Each row comes from the steps of one walk. Every step used is in the known rows, and no mark comes twice. Write the walk behind each row, first mark first.
Known rows
kasi mevubu lunizan rodot: [-14   1   6   7  24   3   4  19   1 -10   8   3  -6  -2  30  -8  -5  -2
  19  -4  16  11  -9   8  10  -9  -5   7  -2 -13  -5   1   0  -9  -7   0
   6   3 -12  -3   2 -10  -3  11  -9]
lunizan rodot kasi mevubu: [-27  -2   1   2  23  -4   7  17   2 -16   4   4   1   1  33 -12   8 -12
  26  -4  16   7  -6  -1   9  -8  -4   7   1  -4  -6  11   4  -2 -11 -11
  -3   8  -5 -11 -10  -3  -3  -2  -8]
rodot maro mevubu fege lomo: [ 17  -5 -18   9   1   1  14   1  -5   9  -5  13  14  20 -13   5   3   2
  10  -3 -10  11   5   2  -2  -4 -11 -11 -14  -8   5  -7   4   4   3   7
 -12 -10 -10  -8   0 -12  -1  -9  15]
maro mevubu: [  8  -5  -4  -9  12  15  -4   3 -15   1  -8  -7   2  -1  -8 -12  -4  -3
  -4  10  -2   3  -1   3  -7  10  -6 -11   6  -1  -2  -9   0  -3  -2   6
   7  -1   6  -1   2   8  16  -3  -5]
kasi mevubu lunizan: [  3  -4   5   2  18  15   3  10 -12  -3   2   6  -7  -4  10  -3  -5  -8
   7  -7   4   5  -6   9  -5   4  -8  -4   7 -12   2  -5  -7   1  -1  -2
   9  -2  -6   4   3  -5  11   3  -8]
maro rodot: [  9  -7  -3 -10  11   4   1  -9  -9   5  -4 -13   3  -7 -16 -12   5   2
  -8  14  -7   1   0  -4  -2  13  -6   0   8   1  -6  -7   7  -3   6   5
  11  -1  -2  -5   1  12  14  -2  -3]
fege mevubu lunizan: [  5   3   1   6 -11   6  -5  -2  -4   8  -4  -1  -8 -12  -4   8  -2   6
 -15  -1   4  -6  -9   2  -2   5   6  -1   9 -10   7   4  -7  -3  -3   3
   6  -6   0  14   8   4   5   7  -8]
lomo fege mevubu lunizan rodot maro: [ -5  14   8  17 -16 -21  -1   6  16   2   3   0  -4  -4  14   1   8  11
   5 -12  14   3  -7  -1  14 -22  17   3   0  -5   2   9 -12   1  -7   3
  -5  12  -2  12  -1  -4 -16  13  -1]
lomo fege mevubu lunizan rodot: [  1  13  12   7 -15 -12  -5   2  15   5   7  -9  -5  -6   1   2   2  12
  -9  -3   3  -7  -9   2   5 -12  23   5   6  -2  -6  10 -10  -9  -2   8
   0   7   9  21  11   1  -8  12  -2]
fege mevubu: [  6   2  -1  -8 -11   7  -8  -8  -5  -1  -7  -6   0 -11 -14   5   3   3
 -24   7  -8 -13  -5   1 -10  17  12  -6  14   0   2   9  -3  -6   3   2
   1  -2  16  16   8  15  10  -7  -5]
leni lomo: [ 12  -5  -7 -21  -1  21 -10 -12 -14  -3   3  -9   2  -1 -31  10 -11  -4
 -33   0 -15 -14  13  15 -16  24   6   1  10  18 -10  -4  -5   0  23   5
  -2   4  21  16   9  21  20 -14  -9]
kasi mevubu maro: [  6  -4   6  -1  12   6   2   3  -2  -8  -3   6  -4  -3  14  -6  -1  -7
   3   1  -1  -7  -5  -2 -14   7 -13  -1  15  -2   6  -4  -3   0  -6 -13
  10  -7  -2  -4  -8  -8   6  -2  -3]
lunizan rodot maro mevubu kasi: [-20  -2   4  16   8  -9   8  16   0  -1 -11   6   0   3  37 -12   3   1
  30  -4  22  36 -10 -14  27 -19 -16   4 -14 -11   5   1   0  -3 -21  -9
   6   0 -21 -31 -23  -9 -12  15  -7]
maro rodot lunizan: [ -2  -7  -3   0  15  -2  -5  -2 -11  12  -4  -4  -3 -10   2 -17   8  -3
   8   9   1   4   1  -1   3  -1 -11  -3  -4  -3  -1 -11  14   6  -4   1
  15   5  -7  -6   0  15   8   5  -4]
fege mevubu lunizan rodot kasi: [-26   7   0  19  -9 -14   2  12  11   4   4   4  -6  -8  28   2   4   5
  14  -7  26   5 -15  -8  25 -18   8  14   0 -14   5  16   2  -4 -19  -7
   0   2 -14  -3  -7  -6 -11  17  -8]
lomo fege mevubu maro rodot lunizan: [ 12   7  12  20 -15 -22 -10  -5  11  18  -6  -2  -1 -14   4 -16  14  12
   3   7 -10 -13 -10 -13  -9 -15   3   2  12  -5  13  -6  -1   3 -20  -5
  16  -2   1   6  -5   4  -5  14   7]
lunizan rodot: [-11  -2  -2 -15  10   1   0  -1   2  -8   4 -12  -3   1   2  -2  -1  -2
  -9   9   8  -2   1   5   8   7   4   2  -1  10 -15   6  10  -6  10   3
  -1   9   7   1   5   9   0  -4  -7]
rodot maro mevubu kasi: [ -2  -7   1  12   3   2   7   6 -14   5 -18   7  -1   2  19  -7   2  -4
  18  -8  11  28  -6 -12  12  -7 -18  -5  -8 -11  13  -4  -6   7 -15 -10
   9  -4 -17 -26 -22  -4   1   8  -6]
lomo leni: [ 13  -1   0 -31 -10  16 -11 -11 -11   0   4 -13   1  -2 -31   9 -14  -1
 -28  -2 -22 -16  16  11 -16  30   8   0  15  22   1  -8   3  12  26   3
  -1   4  22  15  15  16  11 -13   0]
lunizan rodot maro mevubu fege lomo leni: [  5   6 -15   2 -10  -5   5   9   9   6  11   7  21  21  -7   5  -9  11
  13  -3 -17   9  11   2   5 -10  -3   6 -15   5   6 -11  11   3   6   9
 -18  -5  -6  -6   8 -17 -17  -3  21]
lunizan mevubu maro: [ -9   4   6  -2   1  -1  -8  -5   1  -9   0   2 -14  -9   9  -3  -7  -2
   0   6  15  -8   2  -5   4   3  -3   0  -3   3  -2   1  -4  -5  -7  -8
   4   1   6 -10  -6  -8  -3   3  -6]
rodot maro: [  0  -4  -7  -9   4   1   1  -8 -10  -4  -8   1  -6   1  -4   3   4  -8
  -6  -4   8   3   6   4   3   9  -5 -10   1   7   1  -2  -1  14  10  -4
  -3   9   0  -3  -4  10   6  -9  -7]
kasi mevubu: [  5  -5   2 -11  20  15  -1   5 -11 -12  -3   0   0  -3   1  -6   1 -11
  -2   1  -7  -4   1   7 -15  16  -4  -8  11  -1  -3  -1  -3  -2   4  -1
   2   1   9   3   4   7  14 -13  -7]
lunizan mevubu kasi: [-15  -2  12  -3   2   6  -3  -3  -6  -8  -4  -1 -13  -7   8   4  -7  -6
   1  -2  14   9   0  -6  12   5   1  -1 -16  -2  -5  11  -8  -4  -5  -5
   2   1   4 -16  -6  -1  -2   4 -11]
maro mevubu fege: [  8  -5  -1  -5   6   6   9   3   2   0  -6   0   5  13 -10  -4   2  -3
   4  10  -5  12   2  -1  -9  -1  -8 -10  -9  -1  -2 -13   9  -4   3  12
  -2  -8 -10   0   6  -3   4  -5  12]
leni lomo fege: [ 26   1   3 -26  -8  15 -13 -17  -7  -3   6 -17   2   4 -45  10  -7  -3
 -41  -3 -27 -24  18  19 -24  21  19  -2  14  26 -16  -4 -16   5  31  13
  -6  11  33  29  14  25  19 -16  -2]

Write each row's walk
[ -7   3   8   7   6  -7  -3  -4   2  -2  -1   0  -8 -14  10 -18   0   6
  14  14  13   1  -4 -16   9  -4 -11   8  -2  -5   0  -7   0 -10 -15  -5
  12  -3  -8 -22 -11 -10  -3  14  -2] | lunizan mevubu maro rodot
[ 11  -7   0   2   5  -5   4 -11   0   8  -7  -7  -2  -6  -2 -12   3   5
  -3  14   0  -4  -5 -15   0   5 -15   8  10   0   5 -10   7  -1  -3  -7
  19  -8 -13 -13 -12  -1   5   7   0] | mevubu maro rodot
[ 26  -4 -12 -29 -15  22 -11 -16 -20   8   9 -11  11   4 -45  20 -19   5
 -39  -2 -40 -30  17  16 -17  37  10   2  14  19   0   0   0  10  31   5
  -5  -3  30  19  19  11  11 -17   4] | fege lomo leni
[-20   2   7  11  13 -14  -1   6  10   0   3   7  -4  -2  10 -13   7  -3
  31   9  14  17   4  -4  11 -23  -7  -4 -31  -9  -6 -11  18  -3 -12   9
  -2   1 -17 -14   5  -4 -12   7  12] | maro rodot lunizan mevubu fege
[ 24   8   4 -14 -24  10 -18 -15   1   0   3 -13   8  -6 -42  10  -3   7
 -44  -1 -30 -28   8  13 -28  18  27  -3  22  17  -7   5 -22  -5  17  12
  -8   6  38  36  16  24  17 -13  -2] | leni lomo fege mevubu
[-16   3  -5   6  15  -7   2  14  -2  -4  -3   1   2   1  23 -20   4   2
  23   4  20  22  -3  -2  17 -12 -10  -3  -7  -4   0  -6   5  -3 -13   1
   1   8 -10 -18 -11  -2  -4   5  -5] | lunizan rodot maro mevubu
[-18   1  -3   9   7 -11   6   8   2  -1   4   4 -11   1  25   0   0   0
  15 -10  30  17  -3   2  27 -15  -7   6 -11  -5  -2   0   4   6  -2  -3
   1   9 -21  -9  -8  -7 -13  12  -8] | mevubu lunizan rodot maro
[ -3  -8  -3  10   3 -12   9  -8   1   9  -8   0  -2  -4  12 -11  10   0
  15   4  11   1  -8 -21   9  -6 -17  14   8  -2   9  -3   8   8 -13 -18
  16  -6 -23 -23 -25  -7   2  10   0] | mevubu maro rodot kasi
[ 16   0  17  -1 -25   0  -4 -12   3   6  -9 -10  -2  -4 -13  12   5   3
 -25  -4 -16  -9  -6  -6 -11   7  20  -4  11   3   3  17 -17  -1   2  -2
   3  -1  17  12   1  10   2  -2  -2] | lomo fege mevubu kasi
[ 23   9   8   0 -25  10 -16  -9   1   8   7  -7   1  -8 -31  15  -9   9
 -35 -10 -20 -20   1  13 -18   5  24   3  17   6  -2   1 -25  -3  11  11
  -2   2  23  37  16  12  13   2  -4] | leni lomo fege mevubu lunizan
[-19  10  -1  20  -9 -15   0  10  10   2   1   7  -7  -9  28  -1   5  10
  13  -8  25  12 -13  -4  23 -19   4   4  -4 -14   8   7  -2  -4 -15  -3
  -2   3 -16  -2  -4  -6 -15  18  -7] | fege mevubu lunizan rodot maro
[-15   2  -4  11   9 -15  14  15  15  -6  -2   7   7  16  22 -11   8  -1
  31   4  19  31  -1  -6  16 -25 -10  -3 -21  -5  -2 -11  14  -4  -8   7
 -10   2 -25 -16  -5 -13 -16   4  12] | lunizan rodot maro mevubu fege
[ 19   6   9 -11 -17   1  -9 -13   1   0  -3 -14   0  -6 -27   5   7   6
 -31   3 -20 -23   1   4 -20  14  24 -10  19  11  -4  10 -15  -1  10   8
  -4   6  29  27  13  16   9 -12   0] | lomo fege mevubu
[-24  -4  -6  -7   9  -9   4   2   3  -7   2  -5  -3   3  15  -2   5  -7
   6  -2  20   1  -1  -2  18  -3   2   8  -4   7 -10  12  11   4   0  -9
  -4  10  -4  -9  -9   4  -4  -1  -8] | lunizan rodot kasi
[  9  -5   6   9  19  -1   6   4  -1  -1  -5   2   3  -8  16 -22   6   0
  16  10  -4   2 -10 -14  -8  -1 -21   7  15 -10   7 -12   1  -6 -15  -9
  18 -11 -16 -16 -14  -9   7   8   0] | kasi mevubu maro rodot
[ 11   2   1  13 -12  -8  -3  -8   8  11  -8  -4   4 -17   1 -11  10  14
  -5  16  -3  -9 -15 -21  -4   0  -5   9  19  -9  13  -1   2 -10 -16  -6
  16 -14  -8  -6  -9   0   2  12   2] | fege mevubu maro rodot
[ 10   4  -4 -18 -18  10  -6  -9   2  -1  17   2   9  11 -37  24 -20   5
 -16  -1 -27 -16  20  11 -10  16  15   1 -15  14  -6   0   2   0  23  13
 -21  -5  21  11  24  -8  -8 -14  18] | lunizan mevubu fege lomo leni
[ 28  -5 -11 -24 -20  14   0 -16  -1   9  11  -4  13  17 -48  29 -15   4
 -31  -2 -40 -20  20  12 -19  24   8   2  -1  20  -1  -4   8   9  36  11
 -14 -10  16  20  24   2   0 -20  20] | mevubu fege lomo leni
[  8   4   1   4 -18  -1  -5  -9   6   5  -8   0  -5 -10   0   4   1   6
 -18   7  -2 -16  -9  -9  -9   8   2   0  19   1  11   5  -2  -5  -7  -8
   8 -11   6   6  -3   2   2   2  -1] | fege mevubu maro
[ -8  -7  -1  -3  18   6   6   8 -10 -11  -4   6   0  -1  13  -5   6 -15
  14  -8   5   1  -1   2  -7   4  -6  -4   9  -4   2   5  -3   8  -6 -12
   0   3   0  -7  -9   2  10 -10  -8] | rodot kasi mevubu
[ -1   0 -17  13   5  -9  15  10   7   4   3  10  15  22   6  -1   3   6
  21   3   2  15   2   0  15 -18  -7  -1 -21  -8  -3  -3  11  -5  -2   8
 -14  -5 -16 -13  -1 -18 -15   0  14] | lunizan rodot maro mevubu fege lomo
[  2  -4  -5   6   5  -4  13   6   3  -1 -10  10   4  13   3  -4   8  -5
  19  -1   7  24   2  -4   0 -12 -13 -12 -13  -5   6 -16   7   6  -2   6
  -7  -4 -19 -10  -4  -8  -3  -4  12] | rodot maro mevubu fege
[ -1  15   5  14 -23 -12 -10   4  15   3  10   1   2  -5  -1   6  -2  13
  -7 -16   2  -2   0   8   7 -19  21  11   5   2  -1   2 -22  -2  -1   7
  -9  12   7  22   3   3  -9  11  -3] | leni lomo fege mevubu lunizan rodot maro
[ -7  -6   1   8  11  -2   8   7  -1  -7  -6  12  -3  -1  27  -7   5 -12
  20  -7  10  -3  -6 -10  -5  -3 -15   6  13  -5  12   3  -2   9 -16 -23
   8  -5 -12 -14 -22 -12   1  -1  -5] | rodot kasi mevubu maro
[  5 -12 -12   4   8   6  19   2  -1  -3   3  13  12  20  -4  14   5 -10
  13  -8 -12  -4   2   3  -9   1  -5  -1  -6  -6  -1   9   4   6   5  -5
 -14 -11  -7  -1  -1 -14   0 -16  12] | rodot kasi mevubu fege lomo
[ -6   1  -7  -3  -2  -3   9  11  13  -5  18   9  20  20   0  12  -6  -1
  16 -11 -20  -4   8   3  -3  -5   4  16  -7   5   1   6  10   4   9  -3
 -21  -4  -2   0   7 -18 -16 -10  17] | lunizan rodot kasi mevubu fege lomo leni
[-24   3   7   2   6  -8  -5   5   8  -7   4  11 -11   4   8   3   1 -11
  16   1  17   9   9   6   5 -15   1 -12 -33   0  -7  -5  12   4  -3   5
 -10   6  -2  -2  11  -2 -13  -2   8] | rodot lunizan mevubu fege
[  5 -10   5   2   5  12   2   2 -14   6 -13  -1   0   1   6  -6  -3  -3
   4   2  -1  17  -6  -8   3   4 -12  -4  -1  -8   4  -1  -4  -3  -9  -4
  14  -9  -6 -18 -11   0   9   6  -7] | maro mevubu kasi
[ 20  -8  -8  -6  10  13  14  -1  -1  -3   4   7  12  18 -18  14  -1  -5
  -4   0 -24  -8   4   9 -19  10  -2  -6  -4  -4  -5   3   3  -4  15   6
 -11 -13   2   8  12  -8   4 -19  12] | kasi mevubu fege lomo
[-27  -1  13   7   5  -2  -9   5  -9   1  -4   9 -17  -9  25  -1  -5 -11
  15  -5  20  13   2  -1  18  -9  -4  -6 -27  -6   0   7   1   5 -15 -10
   7   4   0 -18  -8   1 -10  10 -11] | rodot lunizan mevubu kasi
[-18   0  -6  -5   8 -10   3   2   2 -10   0  -4  -4   2  16  -4   6  -3
   6  -1  19   9   3   2  17  -3  -2   0  -6   6  -7   3   7   4   5  -3
  -5  13  -4  -9  -5   5  -7  -3  -6] | lunizan rodot maro
[ 27   9   6  -2 -32   2 -16 -16  10   4   0  -6   3  -7 -28  11  -5   9
 -38  -1 -27 -31   2   3 -27   9  19   7  26  15   4   2 -22  -4   6   1
   0  -2  28  28   5  10   8  -3   1] | leni lomo fege mevubu maro
[ -9   1  -6   4   2  -1  -2  -1   0   2   9  15  -4  10  -8  13  -5  -4
   8   1  -1  -4  12  11   4  -8   3 -10 -33  -3  -8   3  11   2   4   7
 -15  -2   6   2  14  -8 -12  -6  10] | rodot lunizan mevubu fege lomo
[-11   0   1  -2   8   0   3   5   1   0   8  -6 -11   0  12  -1  -7   2
   1   0  18   5  -4   5  18  -3   0   7  -5  -2 -10   2   6  -5   5   2
   6   7 -10   0   4  -1  -5  12  -9] | mevubu lunizan rodot
